Each row comes from the steps of one walk. Every step used is in the known rows, and no mark comes twice. Write the walk behind each row, first mark first.
(in the rows, 128 means zero)
Known rows
nemu > kazikol > rukigur: [135 111 130 146 151 127 117 135 168 149 134 154 158 154 104 118 107 126
 106 170]
nedake > rukigur > kazikol: [140 123 144 136 135 147 159 151 156 167 102 134 152  91 103 113  97 158
 103 128]
rukigur > nedake > nemu: [143  84 145 137 150  87 153 164 170 158  73 181 166 125  76 126 121 203
  85  98]
zunog > vazu: [138 167 128 121 107 120 138 138 134 161  95  67 152 187 129  90 127 171
 102 107]
vazu > kazikol > rukigur: [138 131 108 139 129 122 123 137 123 143  86 138 137 175 151 110 101 117
 124 130]
kogi > rukigur > kazikol > vazu > zunog: [144 213 103 118 133 157 152 141 151 178 106  28  71 167 133  93 120 169
  88 120]
nemu > nedake > rukigur > kazikol > vazu > zunog: [151 169  98 134 149 166 134 145 138 175 115  64  93 114 138 110 107 139
 127 131]
kazikol > rukigur: [127 105 138 139 127 116 118 147 161 151  87 150 165 158 117 111 111 132
 111 138]
rukigur > nedake > nemu > kazikol > vazu: [151 109 105 133 178 106 137 146 165 158 137 150 137 115  96 136 134 197
  79 132]
kogi > rukigur > nedake > nemu: [138 120 182 138 148  94 170 164 187 180  81 198 150 128  67 124 121 206
  74 118]
kogi > rukigur > nedake > nemu > kazikol > vazu: [146 143 144 134 177 114 152 147 182 179 147 164 123 117  82 134 134 200
  70 152]
nedake > nemu > kazikol > vazu: [148 118 110 141 176 120 137 133 156 158 154 135 148 123 113 121 140 183
  99 162]
kogi > rukigur: [130 158 187 130 131 122 157 149 173 176  87 118 154 167  94 101 118 169
  93 146]
kazikol > nemu > nedake: [159 124 143 145 166 107 119 156 141 147  79 143 175 159 134 129 111 169
 130 138]
vazu > kazikol > nemu > nedake: [169 149 110 144 170 115 125 146 105 139  77 127 152 176 168 127 101 156
 144 128]
nedake > rukigur > kazikol > vazu: [140 141 114 125 139 156 142 145 146 169 120  97 126  87 130 116 115 161
 102 131]
zunog > vazu > kazikol > nemu: [164 203  79 120 121 121 123 132  82 130  97  79 139 206 202 102 117 171
 126 108]
rukigur > kazikol > vazu: [147 142  93 125 147 138 141 144 145 163 100  58 110 131 129 112 119 176
  90 104]
rukigur > kazikol > vazu > zunog: [151 176  65 118 133 150 136 140 135 156  97  14  85 165 143  94 120 164
  99 102]

Which walk is each row?
[147 133 125 143 162 153 140 149 148 181 121 112 122  81 122 128 105 150
 116 133]
nemu > nedake > rukigur > kazikol > vazu
[148 192  97 118 110 125 143 128  96 150  95  50 127 205 166  89 116 156
 115  97]
zunog > vazu > kazikol
[148 139  82 137 124 100 131 142 118 152 100 180 119 159 150 119 111 160
 101  82]
zunog > vazu > kazikol > rukigur > nedake > nemu
[164 195 111 136 137 136 121 136  86 149 117 131 149 156 196 117 103 146
 156 137]
zunog > vazu > kazikol > nemu > nedake > rukigur
[135  70 134 147 145  88 129 163 176 155  82 229 163 121  89 133 114 169
  91 111]
kazikol > rukigur > nedake > nemu
[141 158 161 137 143 139 177 153 172 185  91 110 122 136  91 106 101 176
  79 119]
kogi > rukigur > kazikol
[144 169  82 121 107 112 117 139 115 147  86 113 111 193 159 112 103 136
 102  80]
zunog > vazu > kazikol > rukigur > nedake
[139  85 130 163 169 114 132 139 171 154 146 214 166 121  96 125 115 153
 105 171]
nedake > nemu > kazikol > rukigur
[140 101 125 138 155 113 116 148 176 147 115 170 150 146  89 134 101 137
  85 141]
nemu > kazikol > rukigur > nedake
[162 148 133 145 161 131 126 147 105 143  99 167 164 133 168 130  96 141
 158 156]
vazu > kazikol > nemu > nedake > rukigur
[145 126 173 145 174 107 171 154 193 177 129 199 149 122  55 131 116 199
  69 149]
kogi > rukigur > nedake > nemu > kazikol
[155 145  79 126 165 118 130 141 156 152 132 103 111 148 109 118 135 186
  90 130]
rukigur > nedake > nemu > kazikol > vazu > zunog
[155 133 126 134 148 143 139 155 139 148 103 158 162  93 138 125  98 174
 116 135]
nedake > rukigur > kazikol > nemu
[150 124 163 146 159 124 120 156 143 153  99 180 192 116 135 133 106 155
 145 165]
kazikol > nemu > nedake > rukigur
[151 156  83 134 164 131 132 129 145 154 151  86 120 155 127 103 142 175
 108 159]
nedake > nemu > kazikol > vazu > zunog
[139 176  92 111 122 133 117 136 135 149  92  21 116 193 146  90 137 156
 113 126]
kazikol > vazu > zunog
